Each row was made from one walk, in order. Every step used is in the known rows, and no mark comes twice. Write each row's walk.
Known rows:
R, K, Z, W, U: [  0  -3   7 -13  -5   8 -19  -8  10 -11 -24  21  10 -18   3 -16  -7 -35
  -6 -12   6  20  -6  -9  25  31   6 -10 -26 -20   6   6   7  23  25   6]
N, U: [ -1  -4   6   3   2 -11   4  12  -3 -20   1  20  -9   5   0  -4   1   6
  -2  17  -9   1 -23  13   8  -5  12 -26  -4  -6   1 -10  -1  -6  25 -16]
Q, B: [ -2  10  12   5   0  -9  18   2   4 -13 -14   7 -18  -2   6  -2   7  17
   0 -32  -2   0   4 -15 -11  -8  -1   3  27  -9  17 -20   3  -3  -7 -13]
L, K: [ 19  -7  -1  -3  10  12 -22   3 -34  -4  -8   9  20 -12  13  -5 -14  11
  -1  17  -5  -3 -16  -7   0  18   6   7  -8   9   8   6  22  -4  11   4]
U, W, Z, K: [ 14 -25  -4   0 -12 -32  -4  31 -21  -5   0  28   6  18 -16 -19   9   4
  -8  18   0  -2 -57   4  11  13  12 -52 -14 -17   3 -15  15   1  10   5]
V, K: [-21   5   6  -7   7  18 -17  22 -16   5  11   2  27 -12  17  -5  -9 -15
   0   4  -5   8  -5 -23  -1   7   2  13   0  -4   0  12 -14   8   8   9]
L, K, Q, B: [ 24   5  -9 -10  16   8 -16   5 -22  11 -27   9   6 -13  20  -8  -7  39
  -5  -8 -11  -7 -12 -22  -7   9   3  13   6   5  17 -20  20   3  10  -6]
N, U, W, Z: [  1 -17   2  -1  -8 -32  10  32  -5 -24   4  36 -12  21 -11 -12  11  10
  -9  24  -7  -3 -58  20  16   1  21 -63 -12 -18   1 -23   1  -5  27 -14]
W, U: [ -6   9   3   1   8  -4   3  13  -3 -23  -8  18 -11   2   1  -3   3   4
   0  15   5  -1  -8  14   3   9  15 -17  -9  -3   3 -15   0  -1  26  -7]
S, B, Q: [ -8  20  31   4   1   6  21  -2   5   5  -9 -15 -29  -5   1 -17  17   8
  -2  24   7  20 -14 -12 -12 -19  -7   7  26   2  19 -25   2  13  13 -38]
X, V, K, Q, B: [ -6  19 -15 -21  20   1 -22  34  -5  -9   4  -7  15 -13  12  -1   0  20
   3   0  -4  11  -5 -33 -11  35  -7  -1  13 -12  -3 -14 -34   6  -3  -8]
H, K: [ 11   9  19   5   5   8 -20   4  -9 -20   4   5  15 -16  13  -5  -7 -17
   4  -4  -3  17   0  -7   7  11   6   8 -17  -7   4   7  11   5  30   0]
B, U, W, Z, K, R: [ 11 -10   7   6  -8 -32   6  31 -13   7   2  37   4  26 -11 -15  15  -4
 -17  31 -18  -3 -66  13  10  -2  19 -18 -11 -24   7 -21  10   1  42 -21]
Q, B, S: [ -7  18  12   8  -6 -13  32   3   5 -10 -25   1 -29  -3  26  -4   7  11
   8 -17  -9  11   7 -20 -15 -19  -6   0  41  -7  28 -30   3   9  -1 -24]
K, Z: [  9   6 -11 -18 -16   6  -3 -30   3   5 -14  15  13  12   2  -9   2  -2
 -13  -9   3  -2   5   5  18  11   2  10  -5 -17   2   9  -3  27   8   2]
W, Z: [  6  -8  -9  -9 -16 -26  -3  20  -6  -6  14  23   0   3  -9  -7   7   7
 -10  -6  -4  -4 -18  -5   4  22   1 -24 -16   5  -6  -3  -4   9  -9   4]
S, B, U, W, Z, K, L: [ -2   8  29   1  -9 -16  19  28 -14   5 -11  19 -13  14  -9 -16  36  28
 -10  39 -24  -5 -52   5  -1 -10   4  -8  14 -20  18 -26  13  15  46 -35]
K, R: [ 16 -14  14   5  -9   1 -16   0   4  -8  -3   2  23   3   4  -9   2 -63
  -2   4  -6  -1   1  -1  14   4   6   1   3  -4   3   9   0   2   2   1]
N, U, W, Z, K: [  8 -21   4   3  -7 -34   1  33 -17 -24   1  40  -5  18 -11 -17   8   8
  -8  30  -9  -2 -63  16  16   4  21 -63 -14 -17   3 -21   9  -6  33 -13]
N, U, W, Z, K, Q, B, S: [  8  -9   1   2  -7 -39  13  36 -10 -16 -15  37 -18  17   3 -19  11  20
  -6  21 -16   2 -60   5  10  -8  16 -61   3 -20  14 -41   9   3  34 -24]
L, K, Z, W, U: [ 22  -5  -8 -16   6  12 -22  -5 -24  -4 -30  32  20 -10   9 -17  -8  16
  -9   6   7  -4 -14   6  17  31  11  -9 -15 -10  13   5  22  18  17   5]
B, U, W, Z, K, L: [  6  -5   6   2 -12 -26   8  30 -14   9  -4  36   0  24 -16 -13  26  23
 -16  28 -17 -15 -70  16   9  -2  15 -18  -7 -26   6 -23  10   4  45 -22]
V, X: [ 13  16   2 -16   4   2  -4  18 -10  -4   7 -12  21   3 -19   1   8   6
   9   3   2   6  -3  -5  -5  39  -9 -12   5   6  -3   6 -22  -5  14   4]
S, B, Q, K: [-13  18  24   0   3   7  14  -7   6   3   2 -13 -30   3   0 -18  11   5
  -1  32   9  20 -20  -5 -11 -12  -4  11  37  15  23 -26   6  15  15 -43]
S, B, Q, K, R: [ -8  14  28   2  -1   8   8  -7   7   0   2 -12 -23   4   2 -22  11 -17
  -1  34   7  20 -20  -5  -6 -10  -2  12  38  13  23 -23   5  17  16 -43]
U, N: [ -6  14  -3  -3   4  11   9  13   3  -5   5   9  -8  13  -5   3  -2   2
  -8  12  -4   5 -32  16   7 -15  12 -35  -5 -13   2 -10   7  -3  20  -2]
U, W, Z, K, Q, B: [ 16 -19  -7  -2  -9 -35   1  32 -14   0 -10  28  -3  18 -11 -20  12  18
 -10   2  -4  -4 -57  -4   7   7  10 -49  -4 -20   8 -30  13   4   8  -2]
V, K, H: [-10  -6  14  -4   4   8 -31  23 -10 -10   9   3  42 -11  14  -3 -12 -37
  -5   3 -12 -25  -9 -16   5  16  -2   9   4 -12   2  16 -13   6   8   4]
K, Q: [  8  10 -21 -12   8  -1  -4   1  15  30 -15  -6  -7   2   7  -2   2  26
  -6 -13  -7  -6   2  -9  -2  -8  -4   5   2  -1   0 -24  -6  11   3  -5]
L, K, Q: [ 24   0 -14 -12  17  12 -25   4 -23  17 -20   6  15 -11  18  -6 -12  31
  -5   8  -9  -7 -14 -14  -2  13   3  11  -7   9   9 -10  18   3  13   1]
W, Z, K: [ 22 -15  -7  -2 -13 -31 -19  25 -31  -5   6  29  16  -4 -11 -15   0   5
  -7   6  -7  -2 -29 -14   4  29   0 -23 -18   5  -1   2  12   9   2   7]

Write each row's walk:
[ 16  21  10   0  12   2 -14   7   4  -4 -14   4   1 -16  20  -7  -3   9
   0 -29  -9  14   3 -20   1   2   2  12  -4 -11  13 -19  10  11  29 -10] -> H, K, Q, B
[ 31 -21  12  12   1 -14 -38   8 -29 -16 -14  10  37 -11  -5 -10 -12 -24
  -1  16 -12 -30 -18  -4   7  19  -4   0  -1  -7   8  13  26  -3  15   0] -> Z, K, H
[-13  16  19  -6  -1   7  13 -11  12   8  -8  -4 -30   2  -2 -25  13   8
  -5  21  16  21 -18   0  -2  -6  -4   2  34   4  25 -24   6  27  12 -41] -> S, B, Q, K, Z, W
[ 25  -6 -12  -7  -9 -33 -14  26 -21   6  -7  29   7  -4  -5 -17   4  24
  -9 -11 -11  -4 -27 -23  -1  22  -2 -19  -8   2   5 -15  11  12   1   1] -> W, Z, K, Q, B
[ -9  13  -5 -21   6  13 -32  31 -12 -18   5  -8  31 -14   2   0  13  10
   4  15  -1  -3 -13 -20  -1  45  -9  -4   9 -14  -9   9 -32   8   1  -2] -> X, V, K, L
[  3 -21  -6  -5 -14 -30   8  27  -3  -6   6  24  -6  23 -15 -14  14   7
 -11   9   1  -4 -51   9  11   8  12 -53 -12 -17   0 -19   2   1   2   3] -> U, W, Z
[ 11  12  25   0  -9  20 -27   1  -6 -19 -12   4  24 -17   6  -6  17  -5
   2  -6  -4  -7  -9  -2  15  17   0   7  -8 -14   3  12  11  13  36  -2] -> H, K, L
[ 13  11  12  -7   1   8 -20  -4   1 -19 -17  27  15 -14  10 -16  -2 -13
  -6 -14   9  17   1   6  24  25  11 -10 -26 -25   9   6  11  25  36   1] -> H, K, Z, W, U
[ 24  -3 -11  -4  -8 -37 -10  29 -22  10  -6  34   5  -1  -6 -16   7  29
 -13  -6 -16  -4 -36 -19  -2  17   1 -13  -9  -2   6 -21  10  12  13  -8] -> W, Z, K, Q, B, U
[-13  20  27  -2  -5  13  10  -9   7   3  -5 -13 -26   2  -2 -19  22  11
  -2  30   8   9 -24  -3  -8 -10  -7  11  41  11  22 -23   5  21  18 -44] -> S, B, Q, K, L
[-11   1  -1  -1  15  -3  11  33  16  -7 -19  28 -22  -6 -13 -11   6  13
  -5  -5  19   4 -20  27  14   4  12 -65 -11 -21   8 -17   7   4  11  -1] -> Z, W, U, N
[ -8   9  -1   2   2   8  -5 -21  12   7  10  -8 -19   8  -4 -18  -6  -8
  -3  20  29  16 -29   0  -4  -2   2  10  28  22  12 -20   4   8   4 -34] -> B, Q, K
[ 11 -14   1   1  -3 -37   7  35 -11 -18 -10  41 -13  17  -7 -18  11  24
 -10  14 -12  -4 -62   8  13  -2  19 -59  -3 -22   9 -35   9  -2  31 -19] -> N, U, W, Z, K, Q, B
[ -2 -13   7   4   0 -19  11  21  -2 -21  -2  25 -12  20  -7  -9   7   6
  -4  26  -6  -2 -49  22  15 -10  21 -52  -5 -20   4 -23   4  -9  32 -16] -> N, U, W
[ 23  -8  -9 -16   3  14 -23  -9 -23   5 -27  26  24 -11   9 -16  -9  15
 -10   0   7  -4 -11   0  17  28   5  -4 -13 -10  13  10  22  18   7   8] -> L, K, Z, W
[  8 -16  22   2  -2  -3 -33   1   7 -27  -5   0  25 -19   3  -2 -15 -60
  -2  -4 -14 -12 -10 -15  15  26  -1   4 -15  -9   4  11   9  -1  18   1] -> R, K, H
[ 17  16   5  -3  12   7 -23   6   2   1  -8   1  10 -16  17  -7  -6   1
  -1 -13  -8  14   1 -13   5   6   4  12 -17  -7   4 -10   8  13  32  -3] -> H, K, Q
[ 21 -13  -2  -6 -23 -21 -25  23 -28  -4  -5  29  23  -5 -15 -16  18  13
  -8   4  -7 -18 -36 -10   9  31  -4 -23 -12   0  -2   7  13  14   6   7] -> W, Z, K, L
[  9 -20   7   0 -13 -28  -2  32 -16 -24  -7  39   0  18 -16 -17  20  14
  -8  27 -10 -14 -68  19  21   6  17 -63  -8 -22   3 -18   9  -1  35 -14] -> N, U, W, Z, K, L
[ 31 -21  14  14  -2  -4 -34   7 -33  -5 -14  11  40  -9   1 -18  -8 -47
   2  21  -8   2 -14 -13  11  12   4   2  -3  -3   9  14  24  -1  17   5] -> Z, K, R
[  0   2   6   4  -1   9 -13 -20  14   3   8  -7  -9  10  -2 -23  -5 -38
  -5  22  26  16 -28   0   3   0   4  11  29  20  13 -16   3   9   5 -33] -> B, Q, K, R
[-10   2 -24 -19   1   8 -12 -13  13  -4   5  31  -7  23  -7 -14  -8  -2
  -9  12  14   1 -21  33  22  22  15 -19  13   1  13  -6  10  26  18 -10] -> Q, K, Z, W, U, N
[ 28 -24   0  -1 -17 -38 -29  26 -26 -16   5  30  27  -5 -13 -14  -1 -10
 -10   5 -12 -24 -32  -9   9  35  -1 -25 -16   0   0   5  13   7   2   3] -> W, Z, K, H
[-11  -2  -9 -10 -11  15 -23 -13   6  -3   8   5   5  14  -8  -3  13   6
   2  15   1 -24 -20  20  10  18   0  10  32  17   6   4   7  16  11 -12] -> Q, K, L
[ 13 -26   9   4  -9 -34  -4  33 -15 -27  -1  41   4  19 -11 -19   8 -14
  -8  31 -11  -3 -63  16  22   6  22 -63 -12 -19   4 -18   9  -4  33 -12] -> N, U, W, Z, K, R
[  3   2   0  -9   7   8 -22   1  10   9 -14  -6   6 -19  11  -5 -11 -21
  -1 -11 -11  17  -6 -28   6  12   0  11 -17  -1   1 -10   4   9  21   2] -> R, K, Q
[ 21  -9  10   5 -10   8 -31   4 -33   2 -27  10  32 -11  -8 -12  15   9
   3  15  -6 -21 -24  -7   8  13  -7   2   5  -7   5  15  23   7  20   3] -> Z, K, L
[ -8  -2 -22 -18  -2   3 -16 -18  12  -4   3  28  -4  18  -5 -14  -7  -2
  -6   7  15  -1 -10  28  19  27  11  -7  15   6  12  -3   7  28  11  -9] -> Q, K, Z, W, U
[ 10  -1  17  10  -4 -37  18  25  -6 -13 -14  34 -11  14  -5 -10  15  19
 -13 -11 -18 -18 -45  -4  -4  -5   9 -10  21 -28  22 -34  13  -4  24 -30] -> Q, B, U, W, Z, K, H
[ 11 -12   6   6  -6 -37   5  32 -11   2   2  38   3  26 -15 -11  13   7
 -18  29 -19 -19 -68  17   9   0  17 -19 -10 -26   6 -23  11  -1  42 -24] -> B, U, W, Z, K, H
